Each row comes from the steps of one walk. Every step used is in the known rows, and no mark comes twice. Write the walk behind each row, first mark first.
Known rows
tebidub-beraf: [  0 -18  -7  -4  -8   1  -3  -7 -10   4  -6  -4  -1  -3  -3  -7  -9  -5
   7   6   1  14   3 -10   6  -1 -10   3 -15   0  -9  18  -4  -4  -9  -2
  -7  -8   6   5   5   4  14   3  14]
kolen-beraf: [  1  -9  -2   3   5  -4  -6   0  -2  -5  -7  -3  -1   1  -1 -17 -12 -12
   0   1   3   7   4  -8   9   4 -11   6 -13  -3  10  14  -6   6 -15  -2
  -1  -7  13  -2   8  -6   8  -2   5]
sotu-beraf-nasu: [  6  -9  -3  -5  -9   0  -4 -18  -4  -7  -6 -19   2  -1   0  -7   4   2
   9   1  -8  13  -3 -18 -17   1  -2   5 -10 -17 -12  -8  -2   4  -2  12
  12   8  12   6   8 -15   8  -6  15]
pogi-beraf-fuzip: [  2 -14  -3  -4   3  -2 -14 -16  -3  -2  -6   3  10  -5   2  -8  -9  10
   6   3  -6  12  -4 -14  -3  -4  -9   5 -15 -13  -3  13  -3   0 -10   9
   5 -10  22   2  12  -2 -10  13   5]
nasu-beraf-fuzip-ruzeg-vibut: [ -1  -6  -6   0   9 -17  -3 -19  -2  -4   6  -5  12  -9  -7 -14  -4  -5
 -17   7   6  11  -3 -19 -15   0 -12   1 -21   9   7  19 -23   0 -24 -11
   5   3  11  12   4 -11  -1  13   4]
ralinuz-beraf-tebidub: [ -2 -13   1  -5  16   7 -10 -17  -1   6  -5   1   0  -5 -11 -13  -3   2
  13  13   6  15   8  -6  11  -2  -9  -3 -11  -2 -18   4  -2   9   2  -2
  -2  -6  18  -5 -10  -2  -6  -9   7]
ruzeg-fuzip-beraf-guki: [ -7 -11   4  -2  14  -3   5 -14   5 -15  -3  -1   3 -11  -7 -12   5   0
   3   1 -12  15 -13  -3   2   0 -17   4 -23 -16  -9  25  -3   7 -27   8
   6  -5   9  19   9  -1  -4   4 -18]
pogi-beraf: [  2 -13  -4   0   1  -2 -14 -11  -5  -6 -10   1  -5   2  -2  -9   1   7
   2   2   4   2  -1  -9   3  -2  -6   2 -10 -11   4  15  -5   6 -10   2
   6  -7  12   2   0   3   9  -4  13]
vibut-beraf-pobobe: [ -9  -7   0   4   9  -1 -12 -12 -13  -5   3  -6  18  -7 -14  -8   6 -12
   9   2   4  16   8 -30   3  -8 -20   1 -15 -17  -9  12   5   2   1  13
  -1  -5  15 -14  18  -5  -3  -2  19]
bedun-ruzeg: [ 10 -11  -2  -4   7 -10 -15  -8  -7  -3  -3 -10  -6   9   1   4 -11 -10
   1  -9  -2   1  -9   4  -4  -7 -19   7  -8   3  -3   8 -13 -10   5  -2
  -6 -13   6   8   4  -9   8   2   5]
ruzeg-bedun-beraf-pogi: [  0  -7   9   7  -4  -4 -14 -17  -4 -10   4  -1   2   5 -16 -14   0  -2
 -12  -9  21  23 -15 -12   3   4 -16   9  -8 -16 -14   8   3  12  -2   0
   5   7  26  15  10   0   9 -10   6]
fuzip-ruzeg-bedun-beraf-kamep: [ 10 -17   8   4  17 -18 -19 -14   8 -16   2 -11  -9   2  -6   5 -10  -3
 -10 -10  19  12  -3 -15   0  -6 -13  11 -16 -11   2  19  -1   4 -18   2
   5   1  18  21  -1 -16   5  -1  -3]
ralinuz-beraf-sisa: [ -2  -7   4   2   4   1  -9 -16 -10  -5   8  -1  -6  -7  -1  -6  -1  13
  21   0  -2  18  11  -8   1   6  -3   2 -10  -9 -14   6   3 -10 -13  11
   1   2  26  -9 -10  -6   2   0  14]
kolen-beraf-bedun: [ -1  -5   2   9  11  -5 -10   3   3 -11  -8  -3  -9  -1  -7 -10 -27  -6
  -9  -1  11  11  -5 -17   8   5 -15   5  -8  -5   4  11  -3   7  -5  12
  -6  -5  18 -14   8 -11   2  -9   1]
sape-beraf-fuzip: [ -2 -17   3  -8   2  -3  -6 -14  -3  -3   2   1  16  -8   7 -10   0   0
   5   6 -11  28 -12  -8  -6   1 -24   6 -21   1  -5  12  -4 -10  -6  11
   5   0  15   9   4   4  -8  11  14]
beraf-sotu: [ -2   4  -7  -1   2 -10 -10  -6   2   5   1  -4  -3  -5 -12  -2  -1  -2
  -2  -2   4  17   8  -1  -5  -6 -15   2  -6   4 -11  -1   8   1  -3   1
   8   6  10   7   2 -13 -11   0   3]
bedun-beraf: [  4 -13   5  -2   0  -5 -11  -9  -5  -2  -5  -4   0   0  -5 -11   3  -7
   6  -5   1  13 -12   0   7   3 -22   9  -8 -10  -1  17  -8   0  -3  -6
   1  -1  12  12   4   0  16  -5  11]
bedun-ruzeg-fuzip-beraf-kamep: [  3 -26   9  -7  22 -19 -12  -7   7 -23   3  -8   2  -9   1   5 -13 -13
  -3  -9  -1  27 -22  -9  -4  -7 -17  11 -23  -2  -1  19 -11   0 -31  -4
  12  -8  12  16  -1 -13  -7   8 -14]
sisa-beraf: [ -5 -13  -4  -3  -2  -7  -8  -9  -5  -4 -10  -8   3   1   4 -12  -4  -1
   5   4   4  21 -12 -14   3   5 -11   7 -11  -7   2   8   2   5 -11  -5
   6  -5  13   1   0  -5  12  -8  12]
ralinuz-beraf-vibut-ruzeg: [ -2  -3  -1   8  18 -12 -10 -28 -12 -16   0  -3  -2  12  -9   0  15 -19
   7   4   5   4   4 -22  -2  -1 -26  -2 -30   5   0  13 -17  -9   8  -8
   8 -14  14 -18  -5 -19   8 -13  25]
guki-beraf: [  2 -14  -3  -2  -3  -5 -11   0  -5  -7  -7  -7  -3  -5  -9 -11  -7  -3
   2  -1  -4  10 -10 -16  -2   4 -18  12  -6  -7   3   8  -2   1 -14   0
  -2  -2   3  -5  -7  -2  12   2   6]
tebidub-beraf-fuzip: [ -2 -20  -7  -8  -5   2  -3 -11  -7   9  -2  -3  13  -8   0  -7 -20  -1
   8   6  -9  25   0 -14   1  -1 -12   7 -21  -1 -16  17  -3 -10 -10   7
  -8 -10  17   5  16  -3  -3  21   5]
pobobe-beraf: [  0 -18   9   0   7   1 -13   0 -16   0  -7  -5   9  -2  -1  -8   0  -5
  -4   2  -4   8   7  -2   2  -3 -12   5  -4 -15   3  10  -7   3 -10   2
   3   1  14  10  -3  -2  12  -6  14]
sisa-beraf-kamep: [ -7 -24  -6  -3   6  -6 -14 -11   4 -13  -5  -8   4  -3   3  -2  -8   1
   5   2  11  34  -4 -23   5   2 -13   5 -11 -10   2   2  13   1 -18  -5
  18  -3  19  -6  -3 -15  -9 -10  10]
ruzeg-fuzip: [  7  -3   1  -4  10  -5  -6  -5   4 -11   0  -7 -10  -6  -5  -9   0  -8
  13  -2  -8   5  -9   4   0   6  -8   7 -12   7  -4  14  -6  -1 -18   7
   3  -5  14  14   3  -2   1   8  -9]
nasu-beraf-kamep: [ -4 -23  -6  -1   9  -6 -13  -8   9 -17   4   2 -10  -5  -8  -5  -4  -1
  -3  -1  16  21   3 -18   4   0 -21   0  -9  -1  -1  -1  -2   3 -20  -6
  15   3  17  -2  -6 -12  -6  -9  12]
guki-beraf-kamep: [  0 -24  -4  -2   6  -5 -17  -1   4 -17  -3  -7  -1  -8 -10  -1 -12  -3
   2  -3   4  23  -2 -24  -1   1 -21  10  -7  -9   4   0   8  -2 -22   1
   9  -1   9 -12 -12 -12  -9  -1   5]
sisa-beraf-bedun: [ -6 -10  -2   2   4  -7 -11  -6   0 -11 -10  -8  -6  -3  -1  -4 -19   6
  -4   2  11  25 -17 -24   3   7 -13   6  -6  -9  -7   6   6   8   0  11
   1  -3  18 -10   1  -7   6 -15   5]
bedun-ruzeg-fuzip-beraf-sotu: [ -1  -4   8  -7  13 -28  -5  -6   6  -7   4  -9   5 -10  -6   1  -7 -14
 -13  -8  -7  26 -19  -6 -14  -6 -14  11 -21   5 -11  22 -12   9 -26  -4
   8  -3   9  26   4 -15  -1  12 -18]
vibut-ruzeg-fuzip-beraf-pogi: [ -4 -13   0   4  10 -12  -5 -16   1 -27   6  -7  13   7  -6  -8 -10 -10
 -21   1   8  36 -19 -22 -12  -5 -15  11 -35  -2  -8  14 -12   2 -18  -7
  11  -5   9  16  16  -2   4   7  -9]
sotu-beraf: [  3 -11   7  -4  -6  -2  -3  -8  -7  -9  -9  -9  -4  -2   5 -14  10   1
  11   4  -4  -4   4 -14  -3  -1  -6   7  -5 -10  -2   4  -8   3 -11   4
   5   3   6   5   7  -1  12  -7  13]
pogi-beraf-ralinuz: [ -5  -8 -10   5   3   0 -15  -6  -5  -7   1  -3   4  -2  -7 -14  18   1
   4   3   8  12   4 -14   1  -2 -17  -1 -11 -20   1  21   3   2  -8   6
  12  -9  15  -3   1   4  -5  -3  10]
vibut-ruzeg: [  4  -8  -9   3  10  -6 -13 -16  -1 -13  -3  -9  -9  18  -2   0  -6  -8
   0  -1   5   6   4 -11  -6  -8 -19   7 -17   5  -3   8 -10 -15   7  -3
  -2 -17   3   1   8 -11  11  -1   7]
sape-beraf-fuzip-ruzeg-vibut: [  0  -9   3  -2   7 -12  -1 -22  -7  -3   4  -6  24 -12   3 -11   5  -7
 -10   9   0  20  -8 -12 -18  -2 -15   3 -29   9   9  27 -18 -11 -18  -2
   7   6   6  17   0  -1  -8  16  15]
fuzip-ruzeg-bedun-beraf: [ 12  -6  11   4   9 -18 -13 -12   0  -7  -2 -11 -10   5  -6  -5  -6  -4
 -11  -9  10  -1 -13  -6  -1  -2 -11  13 -14  -8   1  25 -12   8  -9   0
  -6  -3  13  28   3  -4  25  -1  -1]
guki-beraf-pogi: [ -1 -16  -8   1  -9  -2 -15  -3  -7 -10   0  -6  13  -3 -15 -12 -14  -2
 -13  -1   6  28 -13 -22  -5   4 -19  11 -10 -14  -5  -6   5   4 -10  -3
   5   7   9  -5   1   2  -1   2   8]
bedun-ruzeg-vibut-beraf-pogi: [ -1  -8   1   6   4  -8  -9 -25 -24  -4   6   0  23   2 -14  -8  16 -16
 -13  -2  17  22   4 -30  -9   2 -11  -1 -16  -7 -10  15 -10   1   3 -14
   7   0   9 -13  14  -8   4  -5  25]
ralinuz-beraf: [  3  -9   2  -2   3  -3  -9 -12  -9  -2   0  -1 -10  -5  -9 -12  -1  -1
  14   2   0  -3   4  -5   7   3 -13   3 -13   0  -4   6  -3   3 -10   2
   6  -2  17  -1  -5  -1   6  -4  12]
fuzip-ruzeg: [ 12  -8  -7   0  10 -11 -12  -6  -3  -3  -3 -15  -6   2   1   2 -17  -3
  -9   0  -1   1   0   2  -5 -11 -10   6 -16   1   3   6  -9  -4  -7   0
  -5  -4   0  16   4   0   8   7   1]
ruzeg-bedun-beraf: [  3  -6  13   4   2  -8 -11 -13  -2  -5  -4  -2 -14   4 -12 -14   6  -4
   4 -10  12   3 -13  -7   6   7 -16  11  -4 -11  -5  21  -3   9  -4   2
   0  -1  20  19   1  -3  21 -10   4]

Which walk is each row?
[ -2   5  -1  14  18 -11 -12 -26  -2 -20  -4  -7 -13  21 -11   2  17 -16
  -3  -3  20   3   2 -20  -9  -3 -21   1 -18   8  -1  15 -10  -7  13   0
   2 -17  10  -6  -2 -20  10 -19  10] | beraf-vibut-ruzeg-bedun
[  3  -4  -1   6  12 -14  -3 -19 -18  -1   0  -6   8  -3  -8 -12  17 -10
  -7  10  10   2  15 -26  -8  -2  -3  -1 -20  -1   5  28 -15   2 -13  -8
   2  -1  -2  -4   6  -3  15  -4  19] | fuzip-ruzeg-vibut-beraf
[-11  -4   5  13  17 -18  -6 -25  -3 -20  -5  -7  -6  15  -9  -5  13 -13
 -15   1  21  17 -10 -27 -10  -6 -22   3 -22  -2   5  24 -14   4  -1  -9
   5 -14   3   3  -3 -11  16 -24   8] | fuzip-beraf-vibut-ruzeg-bedun
[ -5  -1   6   7   7  -6 -13  -9  -2  -6   6  -7  -4   0 -17 -19  23 -10
   4  -8  13  14  -9 -11   3   8 -24   8  -7 -18  -7  27   4   5  -4   7
   8  -5  25  12   3  -4  10  -9  -1] | ruzeg-bedun-beraf-ralinuz
[ -5   0   8  12  13  -8 -17 -24  -1 -20   3 -13  -1  14 -15  -2  -4 -17
   1 -14  21   8 -13 -29  -3  -7 -27  13 -18 -10  -6  26  -7  -4   6   9
   0 -13  23  10  14 -22  13  -6   5] | vibut-ruzeg-bedun-beraf-pobobe
[ -1 -11   3   0  15 -14  -3 -13   4 -24  -2  -9  -2   5   0  -9  -5 -11
  -6   1  -3  18 -16 -16  -9  -3 -15  12 -30   4   0  27 -18  -1 -23  -4
   6 -15   5  18   8  -3  15   5 -11] | vibut-ruzeg-fuzip-beraf
[ -6 -11   9   1   9  -6   0  -9   3 -16   5  -7   3 -12   5 -11  -1   9
   7   0  -7  39 -14  -7  -6   4  -3   9 -16 -12  -7  22  -4  -2 -35   8
   2   3  15  14  -4   4   3   7  -9] | ruzeg-fuzip-beraf-sisa
[ -8  -3   0  -3  -1 -10  -6  -8   1  -1   3   1   4  -9  -3  -7  14  -3
  -6   3   5  28   3  -9  -8  -2 -22   2 -17   6 -10   9   3   1  -8   3
  13  11   7  12  -6  -4  -6  -3  20] | sape-beraf-sotu
[  2  -7   5   2  11 -12  -7 -20 -21  -2  -1  -1   7   2  -9  -9  22 -19
   2  -1   8   2   8 -24  -6   2 -12   1 -12   0  -2  28 -18  -3  -2 -11
   0 -11   3 -12   5 -12  17  -7  24] | bedun-ruzeg-vibut-beraf
[  2  -7   9   2   1  -3  -6  -5  -3 -15  -9  -9 -13  -5   0  -5  -4   6
   3   2   4   1  -1 -23  -3   0  -9   6   0 -12 -10   2  -4   7   0  19
   0   6  12  -6   6  -5   9 -13   8] | sotu-beraf-bedun
[ -7 -18   8  -7  21   1   0  -9  10  -4  -8  -3   9 -10  -6 -17  -3  -3
   0  13   1  35 -16  -3   3  -3  -6   2 -16  -5 -11  18  -9  16 -20  -4
   0  -6   8  18  -4   7  -6  -3 -15] | ruzeg-fuzip-beraf-tebidub
[ 10  -7   1   2  12 -15 -15 -21   1  -6  -4  -6  -3   0   0  -4 -19  15
 -11   0   3  -1  -4 -20  -9  -9   1   9 -20 -11  -1  23  -7   9 -16  17
  -2 -10  23  18  11  -7  -1  17  -8] | pogi-beraf-fuzip-ruzeg-bedun
[ 14  -4   0   0   7 -15 -14 -22   2  -5   0 -21  -4   6 -10   2 -13  -2
 -15 -11   5  14 -19 -13 -16   0 -10  10 -17 -15 -10  13  -6  10  -1  10
   3   3  19  28   5 -19  18   1   0] | fuzip-ruzeg-bedun-beraf-nasu
[  3  -4   3   9  11 -10 -15 -19  -8 -11  -7  -1  -8   1 -10   2  -4   0
 -11  -7  21  -2 -12 -22  -7  -1 -13  -1  -4   0   3  28 -18   2  -1   3
   3  -7  12  -9  -3 -14   5 -10  12] | pogi-beraf-bedun-ruzeg-vibut
[ 10  -7   1   1  15 -10 -18  -4  -1 -10  -2 -10 -16   5  -3  13 -26  -5
  -7 -11   4   5 -15  -5  -4  -5 -25   7  -2   1 -12   6  -9  -7  14  13
  -8 -10  13  -3   4 -12   3  -4  -2] | beraf-bedun-ruzeg
[ -7  -4   2   6   6  -3  -1 -19 -19   0  -2   3   5  -4 -13 -20  30 -11
   8   7  12   8  15 -26   1   8  -7  -3  -8  -3   1  24  -6   4 -10  -7
   6  -2   5 -14   4  -2  12 -13  24] | ruzeg-vibut-beraf
[  8  -6   6   1  18 -19 -10 -18  -8  -3   2  -6   2  -1  -5  -6  -8   4
  -6   4  -3   6   7 -32  -9  -6  -2  11 -23 -11 -14  22  -4   6  -7  18
  -9 -10  19   5  20  -8   5  15  -4] | vibut-beraf-fuzip-ruzeg-bedun
[  1 -19   0  -1  11  -3 -16 -13   0 -11   4   1  -9  -8 -10  -2  -6   0
  17   0   8  11  11 -12  10  -1 -16   1 -13  -2  -5  -1   8  -1 -18   3
  16   0  23  -8  -8 -13 -13  -4  11] | ralinuz-beraf-kamep
[ -1 -12   9   3   1   0 -11 -13  -4  -6   3  -4   5  -1   5  -5   2   5
  11  -8  -2  32  -4  -4   0   4 -15  10  -6 -18  -9  17  -3 -13  -7   2
  -4   2  21   3   0  -5  11   0  15] | bedun-beraf-sisa
[ -3 -18  -4  -2  13  10 -14 -17   3   1 -15   3   6   1  -4 -11   1  10
   3  13  12  18   4 -11   6  -8  -3  -4  -7 -13 -10  11  -5  12   0  -3
   0 -10  11  -3  -6   4  -6  -8   9] | pogi-beraf-tebidub
[-10 -13  -8   1  -4   6  -7  -9 -10   2   0 -10  12 -11 -11  -3 -17 -13
   9   2   8  19   0 -18   6  -9 -18   1 -18  -4  -9  15   1  -6  -6   9
  -7  -5  12   2  11  -4  -3   7  15] | tebidub-beraf-pobobe
[ -2  -5   6   4  22 -14  -4 -23  -1 -31   2  -4   8   6   3  -1  30 -28
   2   3  -3  25 -16 -21 -14   6 -27   4 -40  16   1  32 -26 -15  -5  -2
  11 -10   7   2  -6  -9   6  -3  20] | sape-beraf-vibut-ruzeg-fuzip
[ 15  -6   4  -6  16 -14 -10  -6   0 -12   1 -11  -7   2   0   2  -6 -15
   9 -11 -12   2 -18   5  -6   1 -14  10 -15  10  -6  19 -18  -9 -11   4
  -3 -14  12  16   5 -11   6  15 -11] | bedun-ruzeg-fuzip
[ -1 -18   8  -5  14   6 -12 -15   3   5  -8  -2  12   1  -5 -12   4  -6
   6   6   7  28  -8  -4  10  -1 -17   3  -6 -13 -14  13  -8   6   8 -11
  -5  -4  14   9  -2   0   2 -12   8] | bedun-beraf-tebidub
[  4  -7  -5   3   9 -11  -8 -26  -6  -1  -4  -5  17  -9  -2  -7  -3   5
  -9   6   4   7   0 -19 -14  -6  -1   0 -23  -4  12  28 -17  -1 -22  -2
   7  -3  12   8   6  -8  -7  16   6] | pogi-beraf-fuzip-ruzeg-vibut
[-14  -7  -5   1   1  -3 -12 -10  -6  -6  -3 -15  18  -6  -4  -9 -11  -7
   6   1   9  27 -13 -22   1  -4 -18   4 -13 -13   2   8   8   3  -8   6
   7  -4  18  -3   7 -11  -4  -6  12] | sisa-beraf-pobobe
[-11 -12   3   3   7 -12  -2 -12  -8  -7  -6  -4  13  -4  -5  -8  15 -11
  -8   6   5  28 -13  -6   0  -6 -24  -4 -16 -10  11  13  -9   6  -8 -12
   6   0   0   2  -6   4   3 -21  15] | fuzip-beraf-vibut
[-12  -8 -12   0   1  -6 -10  -4  -6  -5   2 -13  11  -3   0 -16  13  -9
   4   6   6  33  -8 -20   1   6 -20   4 -13 -16   0  15   9   1  -8  -1
  13  -7  17  -5   0  -4   0  -9   7] | sisa-beraf-ralinuz
[  0  -9   0   3   5  -6 -13   4   1 -14  -7  -7 -10  -7 -13  -4 -20   2
  -9  -4   4  13 -16 -25  -2   6 -23  11   0  -9  -4   5   1   5  -4  16
  -6   0  10 -15  -7  -6   5  -6   0] | guki-beraf-bedun
[ -7 -18  -4  -4  13   4  -8 -10   9  -1  -5   2   0   0  -9 -15   1   0
  -6  13  15  25   1 -11   5  -1 -14  -5  -6  -1 -15   3 -11  13  -2 -10
  -2  -3  12   1  -8  -1   0 -14  10] | nasu-beraf-tebidub
[ -1 -28   8   1  17   0 -17  -3  -7 -10  -3  -4  10  -6  -3   1  -6  -5
  -3   0   4  22  16 -11   5  -6 -14   3  -5 -18   4   2   3  -2 -17   1
  14   4  18   3  -7 -13  -7  -7  14] | pobobe-beraf-kamep
[ -4 -11   2   5   7   1  -8 -13 -15  -6   4   1   3  -1   4  -7  15  10
  14   3  -1  30  20 -27  -2   3  -4   4 -10 -19 -17  14   5  -9  -4  12
  -5  -3  16 -19   6  -1   8  -1  21] | vibut-beraf-sisa
[  3 -16   8   9  19 -12 -21 -24   9 -25   2  -4 -14  18 -10   4  -2 -10
   1 -13  24  15  -1 -29   0  -1 -22  13 -17  -5  -6  19  -3  -6  -3  -1
   9 -13  22   4   3 -27   9  -8   3] | vibut-ruzeg-bedun-beraf-kamep
[ -5  -5   0   8  11  -8  -4  -7  -7  -8  -8  -3   9   2  -5 -13   9 -24
  -1   4   6  14  -1 -11   7   4 -18  -1 -19  -3  16  16 -11   2  -7  -9
   2  -8  11 -14   3 -12   2 -15  19] | kolen-beraf-vibut
[ -4  -9  11   2  16 -11  -3   0   7 -18  -3  -5  -7 -14  -7  -8 -16   1
 -10  -1   2  22 -26 -10  -1   3 -16   7 -11  -4  -7  20  -5  11 -21  15
   1   1  14  12   2   2   3  -5 -17] | ruzeg-fuzip-beraf-bedun
[ -1  -9   3  -2  -2   4   3 -19  -4 -11  -7  -5  -1  -3  -1 -11  18   4
  15   3 -11  -6  13 -15   0  -2 -11   2  -9 -23 -11   8  -2   1  -6  12
   5   0   8   3  15  -9   2  -6   8] | sotu-beraf-guki
[ -8   1   4  -3   8 -20   0  -5   9  -6   2  -4   2 -17  -9 -11  -1  -5
  -7   1  -3  30 -10  -8  -7  -1  -9   7 -19   2  -8  18   0  15 -32  -1
  14   7  10  24   3  -8  -6   7 -16] | ruzeg-fuzip-beraf-sotu
[  8 -11  12   1  22  -6 -13 -18   7   1  -8 -10  -1   5  -9  -6  -7  -1
 -13   3  17  15  -9  -9   2  -6  -8   8 -12 -11 -12  22 -11  14   1  -4
 -12  -6  13  25  -2  -5  11  -8  -7] | fuzip-ruzeg-bedun-beraf-tebidub
[ -3 -15  -5  -5   3  -7  -8 -10   3  -5   3   2   4  -6  -4 -14 -10   1
  -3   3  -3  19  -8 -15  -3   2 -21   4 -14  -2  -8   6  -8   1 -12   2
   2  -2  22   3  10  -5  -2   9   4] | nasu-beraf-fuzip
[ -5 -12  10   5  15  -4  -9  -8 -20  -4  -8  -5  19  -3  -4  -4  18 -17
  -5   4  -3  16   6  -6   0  -1 -19  -3 -10 -15   8  12 -11   1  -2  -4
   6   0  13   0  -8  -8   7 -18  26] | pobobe-beraf-vibut
[-16   2   0  12   9   0  -4 -21 -19  -3   4  -3  21 -12 -22 -16  24 -17
   8   3  19  13  12 -34  -2  -2 -15  -6 -13  -9   0  22  -1   1  -6   3
   6   2  10 -17  11 -10  -4 -10  27] | ruzeg-vibut-beraf-pobobe
[ -3 -12  -2   7   2   3 -13 -15  -6 -10  -2   0  -1  -1   6  -4   1  22
   9   0   4  22   8 -13  -4  -1   0   3  -7 -19  -5  14   1  -6 -15   9
   1  -2  20  -6  -4   0   2   1  16] | pogi-beraf-sisa
[ -7 -12  -3   5   3  -2  -7  -9   1 -13   7  -1  -7  -2   1  -9   3  14
   1   0   7  28   3 -12  -5   5 -12   2  -5  -8 -11   6  -6  -7 -15   2
  -1   4  19  -3  -6  -5  10  -4  14] | nasu-beraf-sisa
